Known rows, with every step that occurs:
p, c, t: [ 0.63 -3.09  1.26 -1.68 -1.02  1.88 -1.70 -3.71 -1.55 -0.86 -0.60 -1.16
  1.74 -0.40  1.91  1.10  3.67 -0.47 -0.33  1.33 -0.97 -0.34 -2.58  3.55
  0.79 -1.23]
l, p, r, b: [ 2.32  0.70  0.96  0.07 -1.13 -0.02 -1.75 -0.70 -2.75  0.29  3.16  0.44
 -3.02  1.74  1.54 -0.36  0.61  0.20  0.61 -0.04 -3.75 -0.11 -2.72 -0.36
 -1.56  0.45]
p, l, g, b: [-1.41 -1.04 -1.43 -0.41  1.24 -1.48  1.90  0.34 -1.45 -1.79 -1.88 -2.18
 -0.03  0.00  0.88  1.83  1.79 -0.23 -1.87 -3.35 -1.92 -2.99 -2.09  2.07
 -3.39  0.24]
u, t, b: [-0.26 -2.26  0.95  0.18 -3.23  2.22  2.40 -0.69 -1.06 -0.54  1.72 -0.42
  0.71  1.66  3.26  2.25  4.89 -0.49 -0.73 -0.83  0.62 -0.28 -1.78 -0.79
 -1.32 -1.63]
p, l, g, b, t, u: [ 0.77 -1.05 -0.11  1.32  0.58 -0.57  2.48 -0.41 -1.49 -0.80 -1.52 -0.97
 -0.39 -1.80  1.16  3.88  2.86 -1.31 -3.59 -0.90  0.35 -2.85 -1.23  2.01
 -2.89  2.67]
g, b, t: [-0.15 -1.82  1.37  0.82 -0.71  1.62  1.41 -0.18 -2.49  0.06  0.33  0.49
 -0.48 -0.12  0.25  2.60  2.75 -0.13 -3.25 -0.56 -0.48 -1.05 -1.22  3.08
 -0.67 -0.41]
p, r: [ 0.38 -0.71  0.51 -0.91 -0.18  1.35 -0.51 -1.34 -2.62  0.48  1.65  0.65
 -1.81  1.96  1.98  0.77  2.15  0.45  0.82 -0.09 -1.68 -0.60 -2.74  1.12
 -0.67 -1.80]
p, l, g, b, t: [-1.19 -0.74 -0.87  0.49  0.72 -0.78  2.54  0.21 -1.81 -1.29 -0.93 -1.38
 -1.07 -0.97  0.44  1.98  2.39 -1.04 -2.87 -1.86 -0.96 -3.12 -1.25  3.07
 -3.24  2.17]
c, t: [ 0.56 -2.68  0.77 -1.39 -2.36  2.56 -0.20 -1.57 -0.80 -0.38 -1.29 -1.07
  2.29  0.62 -0.13  2.17  3.86 -0.33 -2.26  0.08 -0.96 -0.13 -1.78  1.48
  1.32 -1.70]
l, g, b, t, u: [ 1.59 -2.04  0.93  1.48 -0.22  0.65  1.82 -0.46 -2.09 -0.65  0.30  0.49
  0.60 -1.70  1.02  3.58  3.37  0.23 -4.63 -0.11  0.72 -1.99 -0.80  2.47
 -1.06  0.95]
y, c, p, l, g, b, t: [-2.46 -0.85 -1.26  1.29  1.10  1.57  4.07  0.72 -1.52 -1.92 -0.06 -1.95
 -1.40 -2.18  0.29  0.95  3.72 -1.23 -4.17 -1.18 -0.81 -2.58 -2.67  3.10
 -2.01  0.97]
l, p, c: [ 1.00 -2.49  2.46 -0.89  0.51  0.41 -1.49 -3.45 -1.74 -0.71 -0.14 -1.03
  1.61  0.34  2.78 -0.45  1.38  0.77  0.37 -0.65 -2.99 -1.50 -3.58  1.98
 -1.91 -0.65]
u, p, b, g: [ 0.80 -1.05  0.30 -1.06  1.82 -1.08  0.35  0.23 -3.66 -0.92 -0.48 -1.00
 -2.26  0.34  2.93  2.24  3.02 -1.27  1.06 -1.62 -0.11  0.50 -0.11  0.20
 -1.67 -2.33]
t, b: [ 0.87 -2.42  0.40 -0.01 -1.86  2.70  1.06 -2.23 -0.81 -0.40  0.68 -0.71
  0.47  2.06  1.31  4.18  4.02 -1.44 -0.43 -1.33 -1.40 -0.88 -2.05  0.05
 -0.67 -1.87]
y, c, t, u, p, b: [ 1.96 -1.87  1.38  0.14 -0.92  2.72  0.06  1.08 -2.60 -1.57  1.36 -0.20
  0.49 -1.24  2.84  2.07  6.57 -2.14 -1.92  2.67  1.91  1.22 -2.53  0.13
  2.04 -1.47]
g, b: [-0.43 -2.07  0.56  0.06  0.04  0.99  0.91 -0.01 -1.91 -0.44 -0.70 -0.39
  0.43  0.73  0.61  2.52  2.19  1.01 -2.52 -2.08 -1.29 -1.06 -2.25  2.33
 -0.68 -2.40]
u, t, b, g: [ 0.41 -2.41  0.77 -0.21 -2.01  1.19  3.22 -0.70 -2.19 -0.25 -0.61 -1.99
 -0.55  1.31  3.06  3.36  4.27 -0.99 -0.95 -3.17  1.02  0.99 -0.45 -0.29
 -1.58 -1.21]
u, p: [-0.30 -2.52  0.88 -0.27 -0.67  1.76  0.43 -0.40 -0.88 -1.20 -0.06 -1.00
  0.50  1.91  2.22  1.73  4.26 -0.18 -0.92  0.38 -0.49 -0.44 -1.89 -0.17
 -0.84 -4.02]
p, u, t, b, g: [ 1.69 -0.58  3.32 -0.98 -1.78  1.44  2.48 -0.87 -3.55  1.48  0.47 -1.78
 -0.41  1.39  3.77  3.73  4.40 -1.02  0.36 -3.12 -0.08 -0.01  0.08 -0.62
 -3.09  0.26]
c, t, u, p: [ 2.27 -3.24  1.93 -0.42 -2.15  2.82  0.06 -0.89  0.24 -0.73 -1.05 -0.85
  2.91  0.25  1.48  3.40  5.73 -1.57 -2.86  2.40  1.43  0.58 -2.12 -0.52
  1.44 -2.80]
b, g: [ 0.57 -2.47  0.43 -1.06  0.17  0.81  0.98 -1.44 -2.92  0.29 -3.39 -2.11
 -0.70  0.98  1.20  3.35  2.46  0.68 -0.61 -3.38 -1.22  0.30 -0.48  0.90
 -0.72 -1.80]
u, p, r: [ 0.10 -1.04  0.70 -0.76  0.32  1.18 -0.40 -0.15 -1.93 -0.41  2.21  0.38
 -2.30  2.45  2.78  0.27  3.51 -0.66  0.58  1.41 -0.61 -0.08 -2.89  0.14
 -0.95 -3.50]
g, b, t, u: [ 1.95 -2.16  2.12  1.39 -0.77  1.92  1.46 -0.48 -2.09  0.51 -0.25  0.89
  0.27 -0.97  1.06  4.47  3.26 -0.15 -4.23  0.45  0.96 -0.76 -1.36  2.28
 -0.03  0.28]
l, g, b, t: [-0.24 -1.52  0.07  1.02 -0.08  0.37  1.88  0.02 -2.34 -1.26  0.64 -0.05
 -0.23 -0.96  0.40  1.88  2.80  0.37 -3.76 -1.01 -0.57 -2.31 -0.89  3.81
 -1.52  0.27]
l, g, b, t, u, p: [ 1.25 -2.08  1.07  1.88  0.09  0.64  2.08  0.44 -1.21 -1.51  1.07  0.19
  0.27 -1.44  2.00  3.15  4.69 -0.77 -4.76  1.19  1.76 -1.80 -0.98  1.74
 -1.44 -0.74]

Rows:
[ 2.00 -0.20  4.53 -0.36 -2.67  1.83  1.41 -0.77 -1.84  1.12  2.88 -0.34
  2.25  1.69  2.91  1.06  3.21 -0.77 -0.21 -1.64 -1.86 -1.34 -2.45 -1.40
 -3.58  1.11] : l, p, u, t, b
[ 2.83 -1.38  1.09 -0.21  1.72 -0.74  0.32 -0.28 -3.48 -0.38 -1.26 -0.74
 -1.40 -0.51  3.65  3.91  3.70 -1.25  0.30 -0.66  1.36  0.82 -0.09 -0.81
 -1.01 -1.49] : t, u, p, b, g
[ 2.62 -0.41  4.35 -1.06 -1.31  0.70  2.11 -0.48 -2.98  1.60  0.44 -1.78
  1.26  1.16  2.82  2.00  2.81 -1.07 -0.19 -4.08 -1.42 -0.30 -0.96 -1.27
 -4.03  1.48] : l, p, u, t, b, g
[ 1.04  1.15 -0.13  1.24 -1.83  2.06  0.06 -2.27 -2.27  0.61  4.69  1.78
 -4.76  0.01  1.44  1.44  2.36 -1.07 -0.30  2.95 -1.87 -0.32 -1.59  0.66
 -0.10  0.00] : c, p, r, b, t
[ 1.93 -2.71  2.42  1.00 -1.22  2.91  0.91 -1.11 -1.15 -0.06  0.42  0.20
  0.37  0.27  2.56  3.66  5.40 -1.38 -2.30  2.68  1.73  0.05 -1.07 -0.52
 -0.40 -1.22] : b, t, u, p
[-1.30 -0.83 -0.72  0.63  1.18 -0.64  2.77  1.25 -1.05 -2.32 -0.32 -1.83
 -1.47 -0.30  1.35  1.51  3.62 -2.16 -2.76 -0.69  0.22 -2.74 -1.25  1.83
 -3.78  0.30] : u, p, l, g, b, t
[ 1.00 -0.11  2.74 -0.73 -1.40  2.02  3.16 -2.00 -1.93  1.41  0.82 -1.36
  0.30  0.38  3.09  3.63  4.12 -0.95 -0.02 -2.30 -0.66 -0.54 -0.78 -0.90
 -2.42 -0.65] : c, p, u, t, b, g
[ 1.59 -1.29 -0.30  0.18 -1.04 -0.01  0.28 -1.31 -3.38 -0.15 -1.31 -2.27
 -3.08  0.99  1.67  3.94  2.53  0.21 -0.41 -2.50 -1.68  1.08  0.54  0.39
 -0.76 -0.96] : r, b, g
[ 0.33 -0.02  2.85 -0.35 -2.48  3.17  2.42 -2.04 -0.94  0.96  3.61  0.29
  1.67  0.83  3.11  2.56  4.67 -0.59  0.06  0.12 -1.05 -1.79 -2.26 -1.15
 -2.20 -1.21] : c, p, u, t, b
[ 2.98  0.84  0.61  1.74 -1.97  2.28 -0.03 -2.74 -1.91  1.14  4.24  1.88
 -4.03 -0.72  1.94  3.15  2.93 -1.26 -1.05  4.07 -0.34  0.11 -1.63 -0.37
  0.41  0.84] : c, p, r, b, t, u
[ 1.59 -0.17 -0.43  2.00 -1.25 -0.28  1.30 -0.61 -1.25 -2.01  0.70 -1.79
 -2.47 -0.51  3.16  3.50  4.99 -2.83 -1.45  2.34  0.88 -1.25  0.35 -1.23
 -3.15  2.01] : r, b, t, u, p, l, g
[ 1.63 -2.47  0.88 -0.68 -1.17  1.82  0.64 -0.84  0.69 -0.94 -2.69 -2.14
  2.27  0.34  1.58  3.64  5.21 -3.25 -1.81  1.41  1.23 -0.23 -2.50 -1.40
 -0.23 -0.69] : c, t, u, p, l
[ 1.82  0.02 -0.30 -0.06  0.23 -0.36 -0.25 -0.09 -3.70 -0.45  1.53 -1.28
 -5.93  1.74  3.30  2.03  2.99 -1.39  0.90 -0.30 -0.73  1.88 -0.11 -0.36
 -1.39 -1.99] : u, p, r, b, g
[ 2.75 -2.16  1.22 -0.38  0.25  1.63  0.93  1.10 -4.05 -1.12 -0.94 -1.68
 -0.54 -1.92  2.78  3.14  6.12 -2.48 -2.06  0.13  2.41  2.69 -0.96  0.33
  1.51 -1.19] : y, c, t, u, p, b, g
[ 1.57 -3.53  1.88  0.30 -2.05  4.47  1.05  0.46 -1.00 -1.43 -0.43 -1.62
  2.11 -0.17  2.03  2.65  7.33 -1.58 -3.63  2.16  2.08  1.64 -2.96 -0.06
  2.22 -3.09] : y, c, t, u, p
[ 1.67 -3.32  2.27 -0.02  0.42  1.34 -0.98 -3.22 -1.12 -1.19 -0.05 -0.85
  0.69  0.39  5.04  2.76  4.70 -0.13  0.09  2.35  1.02 -0.30 -2.50  0.69
 -0.89 -2.82] : t, u, p, c
[ 0.45  0.03  2.57 -1.09 -0.53  2.70  0.22 -2.68 -1.39  1.48  0.95 -0.23
  1.45  0.93  1.31  2.56  2.68  0.70  0.09  0.10 -3.04 -2.42 -2.20  0.10
 -1.12 -2.08] : c, p, u
[ 2.15 -3.80  1.07 -1.34 -0.38  1.67  0.31 -3.25 -1.01 -1.64 -0.85 -2.98
  0.28  0.02  3.00  3.89  5.57 -4.29 -0.36 -0.35  0.69  1.29 -1.38  2.14
 -0.10 -1.86] : u, p, c, t, b, g
[ 1.86 -3.37  1.59 -0.10 -2.41  4.46  0.73 -0.59 -1.91 -0.41 -1.10 -1.30
  2.16 -0.50  1.11  3.14  6.04 -0.50 -3.63  0.99  1.03  1.16 -2.81  0.69
  2.67 -1.39] : y, c, t, u
[ 4.46  0.67  2.36  1.48 -1.86  0.86 -1.09 -1.29 -2.89  1.22  3.99  1.55
 -3.04 -0.06  2.06  1.56  1.64 -1.33 -1.32  2.30 -1.35  0.37 -1.71 -0.73
 -1.18  3.01] : l, p, r, b, t, u
[ 2.12 -0.89  2.25  1.23  0.61  1.52  0.90  0.64 -2.29  0.27  2.92  1.86
 -2.48 -0.24  2.55  2.67  3.60 -2.01 -3.03  2.62  1.83  0.10 -2.20  1.34
 -0.61 -0.89] : g, b, t, u, p, r
[ 1.54 -2.82  1.84  0.65 -0.61  2.12  0.46 -1.08 -0.78 -0.61 -0.53 -0.69
  1.20  1.28  2.98  3.70  5.01 -0.37 -1.41  1.28  0.99 -0.12 -2.05 -1.44
 -0.40 -3.24] : t, u, p
[ 0.89 -1.90  1.38  1.41  0.80  0.82  2.46  0.66 -0.91 -0.58 -1.18 -0.97
 -0.79 -0.58  1.92  4.20  4.04 -2.98 -2.99  0.99  1.77 -1.01 -1.67  0.34
 -2.36  0.46] : g, b, t, u, p, l
[-0.12 -2.96  0.69 -0.72 -2.41  4.06  0.81 -0.15 -2.06 -0.91 -0.77 -1.69
  1.21  0.40  0.44  1.25  5.47 -0.35 -2.96  0.02 -0.28  0.89 -2.73  2.02
  2.11 -2.03] : y, c, t
[-1.11 -1.83 -0.01 -0.72  0.34  0.84  1.09 -0.39 -0.55 -1.28 -1.67 -2.57
 -0.26  2.12  2.24  1.85  3.80 -1.63  0.48 -0.42 -0.62 -1.24 -2.19 -0.76
 -2.67 -2.06] : u, p, l
[-0.68  0.22  3.29 -0.76 -1.65  2.47  1.51 -1.54 -1.54  1.09  2.00  0.20
  1.73  0.54  3.07  0.62  3.61  1.76 -0.40  0.34 -1.12 -1.85 -1.94 -0.41
 -2.12 -1.76] : c, p, u, t
[ 0.86 -0.73  0.28  1.33 -2.81  1.85 -0.05 -1.52 -2.69 -0.03  1.88 -0.07
 -2.80  0.53  1.40  2.88  3.42 -0.32 -0.99  1.56 -1.03 -0.18  0.25  1.07
 -0.47  0.58] : r, b, t
[ 0.51 -3.28  1.81 -1.35 -0.55  1.90 -1.36 -2.71 -0.68 -1.94  0.10 -1.24
  1.56  0.08  2.94  0.81  4.98 -1.39 -0.48  2.69  0.14 -0.08 -2.67  2.42
  0.39 -2.96] : u, p, c, t
[ 3.46  0.37  1.25  1.61 -2.13  1.51 -0.65 -1.74 -3.49  1.14  3.76  1.84
 -4.58  0.12  2.87  3.17  3.15 -1.29 -0.71  3.12  0.30  0.69 -0.83  0.08
 -0.04  1.79] : p, r, b, t, u
[ 2.85 -0.82  0.86  0.92 -2.56  3.21 -0.56  0.81 -2.61 -1.33  3.54 -0.23
 -3.02  0.30  3.14  1.94  6.54 -2.11 -2.13  3.97  1.38  2.80 -2.59 -0.46
  2.02 -1.54] : y, c, t, u, p, r, b
[ 0.83 -0.31  3.42 -0.45 -2.96  2.55  1.84 -1.17 -2.46  1.10  3.06 -0.29
  0.77  1.91  3.75  2.59  4.79 -0.81  0.44 -0.62 -0.44 -1.20 -1.27 -0.45
 -2.72 -0.22] : p, u, t, b
[ 1.62 -2.67  0.10 -0.42 -0.78  1.53  1.72 -2.00 -2.06 -0.05 -1.84 -2.23
 -0.94  1.41  1.40  5.27  3.46 -2.03 -0.37 -3.60 -1.02  0.50 -0.74  0.20
 -0.65 -1.43] : t, b, g
[ 1.10 -0.49  1.44  1.49 -0.41  3.24  1.40 -1.16 -3.26  0.17  2.73  1.30
 -1.30 -2.64  2.18  2.52  4.75 -1.01 -1.83  2.45  0.87 -0.29 -2.07  0.84
  1.03  0.26] : y, c, p, b, t, u
[ 2.03 -1.07  1.33  0.30  0.49  0.36 -0.31 -0.44 -2.40 -0.67  1.48  0.89
 -0.20  0.02  3.72  2.82  4.20 -0.92  0.41  1.85  1.01 -0.47 -1.62 -1.00
 -0.70 -1.97] : t, u, p, b
[-0.04 -0.13  3.74 -0.98 -2.09  1.59  0.89 -0.48 -3.37  1.16  1.59 -0.30
  1.00  1.49  3.79  0.77  3.88  1.82  0.30 -0.32 -0.49 -1.19 -1.01  0.29
 -2.66 -0.77] : p, u, t
[ 3.60 -3.34  2.14 -1.63 -0.52  0.92 -0.59 -3.94 -1.11 -0.55 -1.59 -2.75
  2.04 -0.82  1.28  2.47  2.66 -3.31 -0.76 -2.27 -1.87  0.57 -2.28  2.16
 -0.72  0.94] : l, p, c, t, b, g
